Each row comes from the steps of one walk. Every step used is in the known rows, and no mark comes twice. Write the walk behind each row, first mark first.
In the rows, zero is written as 128.
Known rows
kodo/mivu: [104 132 151 165 122 144 134 162 112 213 156 149 107 167 120 133 101  85
 123 128 108  98 124 118 117 144 178 124  90 166 142 123 116 119 109 136
 163 128 142  89 107 142 121 170 166 130  96 150 105 132 111 182 103 112
 131 105]
pored/viseru: [134 118 140 156 105 137 139 148 105 187 145 150  90 139 144 126 117  79
  92 127  97 114 126 137  89 151 166 151 117 135 148 132 107 106  83 115
 191 106 167  85 112 150 110 155 146 148 119 152 158 131  88 171 105 107
 103 125]
vugi/mivu: [158 100 183 168 115 150 133 157 141 185 146 159 102 131 114 132  96  45
 127 122 114 112 121 133  99 142 179 110 107 129 134 145  95  96  99 100
 158 126 133 118 118 156 117 175 111 119 132 152 139 149 105 180 125  99
 125 135]
malo/pupo: [134 127 117 157 111 157 136 162 120 178 162  98 107 156 127 135  79  96
 120 127 121 130 125 118  54 158 169 161 103 174 133 136 100 119 102 138
 168 126 123  95 128 140 121 170 129 136 129 175 118 149  47 174 100  82
 134 124]
pori/malo/penov/viseru/kodo: [130 108 108 149 122 123 109 153 127 165 161 146  86 141 109 131 108  97
 105 133 105 129 125  92  92 124 169 162 109  89 117  93 115 137 107 124
 157 112 101 116 100 157 148 153 139 115 127 163 144  98  82 117  94 104
 127 136]
viseru/filisa: [146 145 142 153 103 148 127 176 117 176 136 127 100 153 144 124 121 132
 138 119 110 131 113  95 148 142 171 134 115 172 142 120 111 121 126 123
 160 116 206  88  97 122 115 155 129 126 105 165 129 131  76 187 147 133
 103 120]
viseru/penov/malo/pori: [123 141  94 149 121 130 123 159 134 168 136 138 105 146 105 149 102 128
 109 119  97 115 122 105 131 167 166 165 129 154 141 107 117 109 107 126
 168 126 133 114 111 133 116 163 129 127 128 172 122 137  81 108 182 114
 124 121]
nabe/filisa/viseru/penov/malo/pupo: [132 148 135 153  99 135 140 178 120 207 132 132  87 174 148 147 100  79
 108 135  97 135 123  97 101 147 160 183 126 143 126  74 117 131 116 125
 161 124 195  85 140 141 116 169 128 120 113 184 142  97 101 157 104 130
 114 131]
viseru/penov/mivu: [126 148  90 142 120 126 125 164 125 181 130 146  90 165 124 151  98 100
 117 119 102 106 120 119 163 152 178 139 122 145 124 129 113 107 127 128
 158 117 149 117 112 134 124 163 149 134 120 168 142 124 111 147 175 116
 111 115]
malo/pori: [122 114 131 169 107 151 136 151 114 166 154  95 106 129 113 130  88  99
 128 124 117 144 124 112  71 164 174 154  98 166 152 104 107  85  83 126
 183 139 116  91 108 150 104 169 146 128 125 166 138 149  57 145 135  92
 142 124]
penov/viseru/kodo/mivu/vugi: [113 145 111 157 138 120 120 147 132 176 143 137  93 158 122 145 139  72
 123 129  90 135 127 107 155 146 168 134  96 159 129  93 114 144  92 137
 167 115 101 121 125 147 123 157 155 112 128 147 129 113 129 140  89 118
 122  98]
rarisi/nabe/filisa/viseru: [148 121 156 158  86 121 141 169 116 212 145 139  87 154 156 128  76  86
 121 135 103 138 130 102  77 108 155 118 114 140 110 110 119  73 115 109
 181 115 184  87 131 155 103 163 117 126 108 171 136 112 104 161 116 109
 123 137]
vugi/mivu/penov/viseru: [160 135 164 166 134 140 125 150 137 174 127 159 104 137 102 139 109   4
 126 126 108 117 125 137 137 143 178 106 114 113 133 121 109 126  70 105
 163 121  87 139 131 154 123 178 115 109 144 151 146 132 131 168 128  95
 119 129]
filisa/viseru: [116 117 148 154  93 138 136 140 115 214 130 157  93 153 137 147 125  86
  87 125 113 126 125 100 117 137 173 142 110  81 132  83 105 126  89  92
 163 125 168  67 130 142 110 160 145 139 107 174 152 105  84 181  83 113
 133 131]
vugi/mivu/kodo: [165 108 178 164 119 151 130 145 138 177 146 155  95 131  96 125 102  25
 122 119 117 121 124 132 100 146 173 110 114 120 133 155 101 106  88 102
 153 120 140 132 114 156 101 163  87 118 140 153 126 126 132 173 123  93
 127 130]
rarisi/nabe: [147 110 140 155  98 126 135 157 122 190 154 141  95 141 135 126  70 113
 123 128 110 126 131 113  84 111 161  97 109 143 114 147 112  67 109 108
 181 112 147 101 113 150 108 158 117 136 114 161 123 144  84 156 142  89
 129 132]
mivu/vugi: [117 140 146 142 119 132 126 141  92 167 128 123  83 146 114 139 100  38
 118 141 115 128 129 136 109 147 165 114 114 133 140 104 100 138  73 109
 156 119 150 127  90 146  98 148 123 145  80 158 128 136 108 151 118  92
 127 115]
filisa/viseru/kodo: [119 129 161 152  95 125 133 134 133 187 138 155  84 151 139 142 137 113
  90 123 104 128 118  82 116 130 168 147 115  81 128  83 102 129 105 104
 162 110 160  78 132 141  96 151 125 140 119 173 151  89  89 177 108 135
 130 118]
pori/malo: [125 109 159 146 103 149 112 163 120 179 153 184  73 145 113 136  91  98
 101 134 112 122 123  84  87 127 173 141 127  85 123 133 112 140 113  94
 153 110 160  92  95 152 137 147 137 125 101 158 140 115  74 138 120  95
 124 132]
mivu/penov/malo: [134 161 135 150 136 123 121 152 119 161 119 167  92 156 100 149  82  66
 102 141 111 109 136 128 137 144 167 132 137 114 138  93 125 153  72 106
 164 107 107 111 120 130 123 158 111 128 118 168 108 128  99 134 156  82
 111 125]
rarisi/nabe/bevef: [138 121 149 156  98 115 132 163 123 206 162 130  82 148 132 119  67  99
 128 132 108 129 120 111  63 115 151 127 113 145 128 136 108  87 120 106
 183 110 119 100 121 145 114 165 104 136 105 165 128 158  89 143 128  95
 130 137]
kodo/mivu/penov/viseru/pored: [111 180 130 160 139 131 124 155 119 191 136 146 114 179 109 144 121  49
 122 131  96 103 127 115 155 143 181 112  94 152 140 102 129 153  84 146
 156 121 101 119 119 136 123 173 168 122 106 150 118 105 140 174 127 119
 125  97]
vugi/mivu/penov/malo/pori: [159 126 173 170 132 137 125 153 140 165 132 158 106 132  92 140  93  13
 119 129 112 112 127 139 112 155 175 120 121 120 141 110 111 109  72 101
 166 125  78 134 125 152 117 180 100 112 149 160 128 136 116 146 159  88
 126 134]
penov/viseru/pored: [138 146  96 154 122 137 126 155 145 172 134 148 105 158 130 156 127  97
 115 124  89 142 131 106 147 140 182 121  98 153 130 101 110 145  93 121
 150 119 125 113 130 139 133 162 154 112 127 154 155 117  98 154 114 113
 116 120]
mivu/penov/viseru: [131 168 117 152 137 130 121 145 110 165 117 141  96 154 108 143 104  50
 117 134 105 130 134 123 157 141 172 125 120 116 133  97 124 158  59 119
 170 110  96 116 126 139 128 160 140 122 121 159 137 124 113 152 122  91
 112 116]
pored/viseru/kodo/mivu/penov: [127 159 158 156 118 122 133 141 116 164 152 149  89 152 135 120 135  77
  98 128  85 101 119 119 101 146 163 152 117 137 146 126 116 118  93 140
 189  93 135 104 115 148  95 152 138 146 123 148 149 101 119 173 136 135
 102  98]
bevef/nabe/filisa/viseru/penov: [139 147 186 147  90 123 139 139 101 205 136 156  84 173 149 156  97  82
 134 138  99 115 114 104  96 135 166 122 111 131 126  56 105 134 117  99
 142 122 136  97 106 154 107 154 152 121 113 173 138 121 119 164 136 144
 114 131]
nabe/rarisi: [134 128 174 163  99 130 136 175 102 168 150 146  87 147 130 141  62 118
 106 131 107 112 131  98  59 162 177 164 105 162 144 149 112 149  96  99
 158 124 141 107 123 139 113 165 137 123  78 163 135 147 100 186  85 114
 111 127]

Which walk is each row?
[127 128 113 146 130 114 123 158 101 184 126 143  72 166 123 156  87  15
 112 141 118 119 134 152 147 156 177 115 108 144 125 101 108 114  97 106
 158 123 117 116 108 145 126 163 145 129 112 163 134 123 130 145 122  75
 119 120]
penov/mivu/vugi
[145 138 139 153 100 139 135 160 105 182 138 138  94 145 156 117 141  95
 107 120  93 120 117 119 119 153 165 155 120 158 152 128 112 107 102 122
 189 106 198  85 104 139 109 154 142 139 118 156 161 118  91 181 129 132
  91 121]
pored/viseru/filisa
[133 153  86 139 123 126 122 155 123 175 130 143  85 167 109 146 102  85
 113 117 104 111 122 117 166 155 174 139 127 136 122 142 118 114 119 128
 156 112 152 125 107 134 113 154 130 132 127 169 132 109 130 144 172 110
 113 112]
viseru/penov/mivu/kodo
[138 163 125 151 137 129 121 154 120 158 128 144  97 161 100 150  79  60
 103 139 114 115 135 129 113 153 166 147 132 132 135  96 122 153  71 119
 167 111  84 115 129 130 125 165 107 128 129 175 103 130  87 131 146  76
 118 124]
mivu/penov/malo/pupo
[109 167 155 161 133 138 129 155 104 195 141 146 108 173 107 133 100  55
 124 134 109  94 125 120 134 140 177 119 101 145 143 114 126 140  89 141
 163 120 116 106 109 137 115 170 158 133  94 153 105 120 127 180 127 110
 127 100]
kodo/mivu/penov
[107 162 140 167 141 130 125 157 112 194 142 148 110 170  99 142  99  52
 116 135 107  96 129 123 130 157 173 134 104 157 148  91 133 132  81 139
 168 129  88 106 115 137 119 176 155 122 112 157  95 120 122 147 137 101
 132 105]
kodo/mivu/penov/malo/pori
[130 103 126 148 113 134 114 156 113 174 161 147  88 140 107 125  87  96
 105 135 116 119 125 100  71 124 171 157 111  84 123 103 112 128 108 118
 155 116 123 108  89 155 144 155 134 126 108 166 137 109  69 133 104  97
 130 143]
pori/malo/penov
[139 151 175 143  98 110 134 138  93 204 127 153  77 180 147 165  99  41
 132 143 100 115 116 118 111 142 166 115 111 133 121  44 106 134 113  97
 141 125 118 110 102 156 107 156 156 120 113 173 139 112 141 154 140 138
 113 128]
bevef/nabe/filisa/viseru/penov/mivu/vugi
[132 100 111 149 119 123 112 162 114 180 158 154  80 150 109 136  83  74
 102 136 117 117 128 109  92 129 176 154 109  90 116  96 115 118 114 116
 155 118 106 107  93 156 155 160 144 120 120 169 141 102  85 128 108  88
 127 145]
pori/malo/penov/mivu
[126 141  99 143 122 127 123 160 136 175 131 162  98 154 110 152 101 132
 104 122  96 105 123 109 147 154 167 151 135 141 134 121 115 126 116 119
 159 115 156 114 113 129 122 156 123 132 118 169 117 135  89 122 174 116
 114 122]
viseru/penov/malo
[166 141 163 165 132 139 123 157 136 172 124 151 107 139 109 135 121  10
 133 122 106 121 121 129 153 146 177 108 116 125 135 120 112 125  79 108
 162 120 104 139 126 150 122 178 114 106 144 154 146 126 134 174 137 107
 113 127]
vugi/mivu/penov/viseru/filisa
[142 134 164 160  91 113 139 169 123 211 153 139  87 164 155 126  88  89
 124 134  96 132 126  93  80 106 154 119 109 146 109 110 121  73 124 124
 181 112 173  93 132 154  99 163 121 126 111 168 129  99 119 163 125 125
 126 123]
rarisi/nabe/filisa/viseru/kodo/mivu
[107 155 165 154 107 121 130 134 126 194 136 156  92 166 129 142 144  87
  93 125 101 113 118  83 128 132 169 140 110  85 130  79 112 137  99 118
 163 111 136  86 131 138  95 156 137 140 113 170 140  75 116 184 114 142
 132 105]
filisa/viseru/kodo/mivu/penov
[127 125  70 164 141 109 129 144 124 172 160  91 117 149 117 125 114 101
 124 127 103 125 129 126 116 136 169 156  77 155 130  68 112 115  93 163
 171 125  74 123 116 148 136 169 146 117 138 164 124 118  96 145  72 113
 129 125]
malo/penov/viseru/kodo/mivu
[135 111 103 150 119 129 109 163 118 178 154 141  92 143 114 129 113  95
 109 130 107 134 123  92 108 129 170 160 108  99 121  89 119 137 108 123
 158 120 119 111  95 152 155 157 146 111 121 164 146 101  80 126  93 106
 122 141]
pori/malo/penov/viseru/filisa
[135 108  64 162 135 119 132 145 112 181 150  92 118 140 117 129 102  90
 120 128 111 132 134 139 110 140 172 154  81 145 133  65 109 113  80 145
 171 132  88 116 114 148 146 171 146 118 133 167 134 133  81 146  58  92
 127 141]
malo/penov/viseru
[138 136  96 157 122 139 122 169 126 189 130 131 102 152 139 141 139 100
 130 120  97 148 124 103 179 149 172 140 104 171 134  96 117 135 100 123
 170 122 153  97 122 134 139 162 159 104 130 156 140 128  97 156  91 116
 106 121]
penov/viseru/filisa
[118 136 110 161 135 125 123 153 141 181 148 144  97 157 126 143 134  98
 121 125  89 132 126 100 155 143 170 140  94 159 128 101 115 136 101 137
 169 115 104 106 133 145 129 160 157 110 137 148 128 118 117 150  89 119
 121 102]
penov/viseru/kodo/mivu
[152 134 133 151  94 111 135 168 118 209 140 140  81 165 147 133  83  67
 116 130 100 136 130 104 103 116 155 121 120 135 102 118 126  70 119 115
 177 113 179 102 130 153 100 162 113 124 120 175 137  92 133 148 139 112
 120 131]
rarisi/nabe/filisa/viseru/penov/mivu/kodo
[162 130 177 165 133 135 124 153 141 171 128 175 102 138  96 142  93  16
 116 130 112 104 128 140 123 144 175 111 125 114 134 118 109 120  79  95
 159 119  94 134 127 150 121 176  95 114 142 157 128 136 122 155 151  89
 119 135]
vugi/mivu/penov/malo
[131 139 120 146 106 133 135 147 109 179 138 145  94 144 140 127 129  94
  95 119  87 107 118 125 112 157 164 162 127 133 145 141 111 106  96 127
 188 104 173 103 108 146 104 153 144 151 117 156 165 123  99 161 140 129
 100 117]
pored/viseru/penov
[142 122  62 161 133 119 129 154 114 180 146  85 121 144 128 124 119 102
 130 123 109 137 127 128 132 141 170 158  83 161 134  62 112 114  91 153
 170 131 107 116 108 140 143 171 144 112 133 169 134 125  83 151  75 110
 118 138]
malo/penov/viseru/filisa
[140 179 116 150 134 132 119 157 111 162 113 133 100 159 118 138 122  60
 126 129 104 133 127 112 178 142 171 128 123 131 135  92 128 160  72 125
 168 109 120 116 119 130 124 160 139 117 122 161 138 114 114 161 136 107
 103 114]
mivu/penov/viseru/filisa
[113 137 126 145  95 133 132 138 119 208 124 151  97 158 134 149 137 102
  89 117 102 118 116  90 138 142 171 150 120  81 130  93 108 127 104 106
 160 123 174  86 125 137 103 158 144 143 107 176 158  97  95 172 120 135
 130 123]
filisa/viseru/penov
[145 112  70 157 136 109 130 145 106 177 151  99 100 152 109 129  79  60
 115 129 125 118 136 152 110 144 175 147  89 139 126  85 112  96  95 143
 162 126  96 121 102 145 131 167 125 125 137 176 119 111 109 147  94  79
 125 139]
malo/penov/mivu/kodo
